Each row comes from the steps of one path. Every step used is in the known rows, and no mark comes twice. Write the path behind each row, first mark first.
Known rows
loven nufev tuzud munesoz bitabu: [-4.295  2.792 -0.927 -2.252  2.267 -1.585  2.512 -0.544 -1.794 -0.818
  1.096  0.411  0.506  1.397 -1.600  3.438  0.709 -1.590  1.082  0.435
 -0.631 -1.132 -0.547 -0.156]
zovu bitabu nufev tuzud: [-2.749  1.765 -1.872 -1.636  3.110 -1.363  0.818 -0.921 -3.318  0.189
  0.921  1.310  0.791  0.436 -1.822  2.319  0.633 -1.845  2.345  1.688
 -1.112 -2.493 -0.071  1.291]
ropov loven nufev: [ 1.621  1.228 -1.016 -1.043  0.513 -1.615  1.390 -0.293  0.260 -1.336
  0.169 -0.303  0.931 -0.652  2.385 -1.212 -0.112  1.264  2.764  2.028
 -1.964 -2.857  0.183 -1.583]
fetonub loven: [ 1.086  1.106 -0.982 -0.260  0.912 -0.601  1.781  0.899 -0.242  0.232
 -0.975 -1.077  0.218 -0.947  1.871 -0.762  0.978 -0.472  0.972  2.186
  0.026 -0.066  0.268 -0.569]
ropov loven: [ 1.814  0.977 -0.798 -0.213 -0.593 -0.538  1.247  0.358 -0.358 -0.469
 -0.269 -0.333  0.774 -0.243  1.207 -0.912  1.129  0.590  1.381  0.664
 -0.728 -2.908 -0.741 -1.350]
munesoz bitabu nufev tuzud: [-3.675  2.162 -0.869 -2.035  2.104 -1.179  1.282 -0.618 -3.480 -0.527
  1.973  1.241  0.429  1.086 -2.849  3.274 -0.118 -1.893  1.715  0.770
 -1.052 -1.608 -0.531  0.210]
funeva kageb: [ 0.722  0.490 -0.855  1.801 -0.104  0.012  0.151 -0.391 -0.476  0.333
 -0.038 -0.324 -0.917  0.568  2.630  1.404  0.419  2.544  0.587  1.820
  0.399 -0.900 -0.389 -0.778]
tuzud nufev: [-0.533  1.204 -1.288 -1.058  2.881 -0.354  0.397  0.255 -1.510 -1.017
  0.948 -0.456  0.977  1.407  0.222  1.437  0.396 -0.032 -0.142  0.165
 -2.258 -1.381 -1.158  0.626]
zovu bitabu nufev tuzud munesoz: [-3.670  2.485 -2.062 -2.041  3.539 -1.168  1.444 -0.533 -2.610  0.617
  0.172  1.193  0.992  1.081 -2.272  3.155  1.645 -2.075  0.852  1.299
 -1.065 -1.817 -0.322  1.826]
bitabu nufev tuzud: [-2.306  1.832 -0.763 -1.456  1.325 -1.310  0.919 -0.579 -2.723 -0.333
  1.477  1.392  0.509  0.281 -1.849  2.313  0.126 -1.152  1.485  1.444
 -1.634 -1.893 -0.025  0.423]
bitabu nufev tuzud zovu loven ropov: [-0.954  2.053 -2.302  0.277  1.968 -0.428  1.322 -0.862 -2.011  1.164
  0.432  1.271  0.780  0.374 -0.769 -0.028  1.257 -1.881  2.432  0.488
 -2.968 -3.947 -1.434  0.858]
kageb loven nufev tuzud: [-1.420  0.990  0.733 -0.030 -1.118 -2.484  1.302 -0.967 -1.040 -0.455
  1.213  0.123  0.895 -1.131  1.376  0.712 -0.158  1.146  2.982  1.631
 -2.692 -2.578  1.182 -0.347]
munesoz bitabu nufev tuzud zovu loven gotup: [-1.253  1.720 -2.614 -0.256  2.620 -0.310  0.817  0.346 -2.234  0.152
  1.162  0.275  0.016  0.848 -0.171  1.655 -0.242 -1.172  2.500 -0.197
 -1.841 -2.858 -1.743 -0.590]
ropov loven zovu tuzud nufev: [ 0.222  0.691 -2.464 -1.761  3.743 -0.662  0.322 -1.424 -1.888 -0.521
  0.948 -0.141  1.518  0.825  0.412 -0.704  0.839 -1.041  0.129  0.591
 -2.451 -2.747 -0.636  1.220]
ropov loven gotup: [ 3.014  0.567 -0.921  0.518 -1.675 -0.846  1.037  1.116  0.507 -1.167
  0.414  0.020 -0.457 -0.696  2.952 -1.685  0.162  1.674  1.759  1.243
 -0.791 -3.318 -1.384 -2.506]
bitabu nufev tuzud zovu loven: [-2.082  2.061 -2.683 -0.441  3.765 -0.005  0.645 -0.682 -2.706  1.362
  0.068  0.079  1.415  0.772 -1.422  2.080  0.984 -2.157  2.002 -0.529
 -2.487 -2.631 -0.693  1.121]
kageb loven: [ 0.003  0.312  0.569  1.530 -1.468 -0.473  1.044 -0.372 -1.184  1.035
 -0.404 -1.059  0.723 -0.059  1.571  0.493 -0.015  2.010  1.667  0.433
 -1.458 -1.662 -0.143 -0.153]
bitabu nufev: [-0.851  1.771 -1.886 -1.471  2.833 -0.134  0.650 -0.331 -2.534  0.031
  0.373  0.645  0.385  1.214 -1.394  1.811 -0.667 -0.522  1.162  1.590
 -1.168 -1.052 -0.855  0.333]
ropov loven nufev tuzud munesoz bitabu: [-3.192  2.530 -0.890 -2.251  1.698 -1.573  2.406 -0.174 -1.573 -0.935
  1.045  0.278  0.822  1.040 -1.240  2.467  1.027 -1.397  1.492  0.197
 -0.842 -2.021 -0.552 -0.504]
kageb loven zovu bitabu nufev tuzud munesoz: [-3.321  1.657 -1.568 -1.429  2.059 -1.371  1.473 -1.280 -2.658  1.678
  0.131  1.070  1.142  0.453 -1.016  1.964  0.992 -0.937  1.428  1.327
 -1.568 -2.579  0.305  1.827]
nufev tuzud zovu loven ropov: [-0.608  1.911 -1.792  0.977  0.828 -0.665  1.669 -0.881 -1.112  1.058
  0.104  0.927  0.722  0.001  0.217 -0.494  1.798 -1.527  2.140  0.207
 -2.551 -4.005 -1.430  0.346]
tuzud munesoz: [-1.651  2.275 -1.290 -0.792  1.415 -0.552  1.906 -0.022 -0.538  0.256
 -0.714  0.107  0.556  1.067 -0.402  2.029  1.459 -0.452 -0.559  0.801
 -0.485 -0.770 -0.870  0.340]
tuzud zovu loven nufev: [-0.416  1.906 -2.549 -0.555  3.504 -0.834  1.215 -0.922 -0.652  0.217
 -0.429 -0.706  1.337  0.218  1.491  0.507 -0.077 -0.217  2.780  0.839
 -2.739 -2.262 -0.202 -0.187]
zovu loven nufev tuzud: [-1.423  2.342 -0.867 -0.522  1.436 -2.177  0.784 -1.205 -1.116 -0.671
  0.515  0.743  0.883 -0.685  0.622  0.686  0.526 -0.649  3.088  1.737
 -2.538 -2.304  0.622 -0.467]
funeva gotup: [ 0.290  0.235 -0.140  1.429 -0.333 -1.076  0.269  0.071 -0.118  0.206
  0.140 -0.924 -0.689  0.346  1.846  1.180  0.379  2.119  0.069  1.694
  0.872 -1.349  0.245 -2.240]

Write each row's path
[-1.889  1.329 -2.104 -1.969  2.871 -1.675  1.214 -1.046 -2.940  0.833
  0.576  1.192  0.758 -0.592 -0.448  0.474  0.451 -1.969  2.551  2.583
 -0.861 -2.424  0.753  1.053] => fetonub loven zovu bitabu nufev tuzud
[-2.771  0.774 -2.618 -0.864  3.308 -0.936  2.234 -0.736 -2.256  1.170
  0.180 -0.199  1.528  0.391 -0.266  2.254  1.757 -1.725  1.679  0.069
 -0.478 -3.443 -0.578  1.552] => nufev tuzud zovu bitabu
[-4.390  2.722 -0.796 -1.769  1.855 -1.030  2.460 -0.284 -2.106 -0.336
  0.910  0.485  0.397  1.716 -2.335  3.772  1.231 -1.957  0.292 -0.249
  0.031 -0.997 -1.043  0.029] => nufev tuzud munesoz bitabu
[-3.352  2.552 -1.224 -1.854  2.097 -1.121  1.515 -0.236 -2.095  0.264
  0.636  1.257  0.722  0.935 -2.336  3.129  1.237 -1.536  0.200  1.128
 -1.458 -1.351 -0.342  1.173] => bitabu nufev tuzud munesoz
[-2.642  1.894  0.002 -0.748  0.127 -2.001  1.834 -0.581 -0.743  0.209
  0.418  0.224  1.028 -0.215  0.295  1.894  1.010  0.289  1.398  1.255
 -2.338 -1.894  0.649  0.512] => kageb loven nufev tuzud munesoz
[-2.570  1.530 -2.038 -1.895  2.624 -1.636  1.011 -1.646 -3.199  0.511
  0.996  1.720  0.817  0.094 -1.117  1.340  0.171 -1.615  2.317  2.011
 -1.074 -2.947  0.211  1.010] => loven zovu bitabu nufev tuzud
[-3.799  2.745 -2.912 -2.868  5.710  0.078  1.357 -0.896 -3.844  0.228
  0.642  0.551  0.596  2.777 -3.917  3.787  0.075 -2.810  0.580  0.754
 -0.645 -0.426 -1.481  1.574] => zovu tuzud munesoz bitabu nufev
[-2.038  2.340 -2.426 -0.189  2.637 -0.312  1.580 -0.848 -2.623  0.990
  0.806  1.156  0.710  1.062 -1.543  0.764  1.027 -2.481  2.582 -0.074
 -2.517 -3.731 -1.822  0.754] => munesoz bitabu nufev tuzud zovu loven ropov
[-1.723 -0.172 -0.468  0.567 -0.208 -1.302  1.755 -0.542 -1.060  0.923
  1.619 -0.874  0.986 -0.437  1.915  2.066  0.136  1.661  1.974  0.217
 -2.433 -3.156  0.615  0.415] => funeva kageb loven nufev tuzud zovu
[-2.427  0.966 -1.337 -1.088  1.642 -1.550  0.822 -1.714 -3.424  1.202
  0.856  1.193  1.031 -0.158 -0.569  1.109 -0.006 -0.749  2.909  1.684
 -1.597 -3.218  0.500  1.273] => kageb loven zovu bitabu nufev tuzud
[-2.151  1.210 -3.796 -1.949  5.596  0.137  1.286 -0.543 -3.459  1.299
  0.044  0.058  1.283  1.612 -1.589  2.580  0.112 -1.701  1.790  0.800
 -0.986 -2.396 -1.171  1.979] => tuzud zovu bitabu nufev
[-3.080  2.323 -2.788 -0.881  4.405  0.103  1.013 -0.687 -3.371  1.186
  0.470 -0.025  1.345  1.448 -2.234  2.921  0.794 -2.754  2.211 -1.105
 -2.031 -2.401 -1.110  0.985] => munesoz bitabu nufev tuzud zovu loven
[-1.963  0.481 -1.298 -0.075  1.348 -1.263  0.210 -1.732 -3.262  1.518
  0.940  1.036  0.401 -0.108  0.445  1.357 -0.002  0.445  2.952  2.086
 -1.229 -3.079  0.721  1.251] => funeva kageb loven zovu bitabu nufev tuzud
[-0.484  0.368 -1.533  0.127  1.023 -0.958  1.194 -2.894 -1.774  1.409
 -0.288 -0.088  0.916 -0.267  0.960 -0.920  0.246 -0.130  1.155  1.515
 -1.127 -2.089  0.251  0.793] => kageb loven zovu tuzud
[-2.448  2.004 -2.195 -2.294  2.500 -1.379  1.542 -0.922 -2.245  0.912
  0.205  1.472  1.251  0.335 -1.193  1.213  1.564 -1.680  1.268  1.423
 -1.207 -3.212 -0.009  1.242] => ropov loven zovu bitabu nufev tuzud munesoz
[-0.579  1.084 -2.392 -0.919  2.214 -1.075  1.457 -2.862 -1.503  0.565
 -0.133  0.596  0.662  0.032  0.278 -0.630  0.557 -1.251  0.384  1.927
 -0.449 -1.784 -0.230  0.478] => loven zovu tuzud
[-2.499  2.248 -2.018 -2.184  3.844  0.046  1.187 -0.389 -3.489 -0.225
  0.956  0.498  0.263  2.243 -2.623  3.090 -0.983 -1.454  1.396  0.762
 -0.499 -0.704 -1.381  0.097] => munesoz bitabu nufev
[-1.136  1.155 -2.288 -1.363  4.856 -0.368  0.183 -0.875 -2.245 -0.833
  0.895 -0.494  1.297  1.675 -0.873  1.485  1.014 -1.480 -0.326  0.391
 -2.381 -1.238 -1.051  1.905] => zovu tuzud nufev
[ 1.837  0.636 -1.134 -0.674 -1.274 -1.067  1.650 -1.258 -0.166  0.264
 -0.142  0.598  0.681 -0.877  2.444 -2.503  0.138  0.955  1.225  1.399
 -0.508 -3.509 -0.169 -1.759] => ropov loven zovu
[-1.660  0.726 -1.264 -1.351  1.265 -1.712  2.736  0.155 -0.753  0.225
  1.255 -0.722  1.324 -0.937  0.995  1.205  0.615 -0.830  1.629  0.699
 -2.088 -2.509  0.640  0.290] => fetonub loven nufev tuzud zovu
[-3.497  2.281 -2.270 -2.304  3.063 -1.481  1.661 -1.273 -2.461  1.018
  0.229  1.606  0.980  0.654 -1.570  2.143  1.236 -1.853  0.868  1.603
 -0.986 -2.319 -0.047  1.569] => loven zovu bitabu nufev tuzud munesoz
[-2.938  2.336 -3.207 -3.172  5.446 -0.218  1.751 -1.095 -3.455  0.863
  0.317  0.427  0.520  1.608 -2.509  1.950 -0.083 -2.981  0.840  1.643
 -0.339 -0.342 -0.584  1.330] => fetonub loven zovu tuzud munesoz bitabu nufev
[-2.675  0.864 -2.765 -1.343  3.740 -1.534  2.254 -0.951 -1.856  0.708
  0.350 -0.247  1.647  0.124  0.433  1.938  1.196 -1.376  2.438  0.731
 -1.159 -3.577 -0.203  1.366] => loven nufev tuzud zovu bitabu
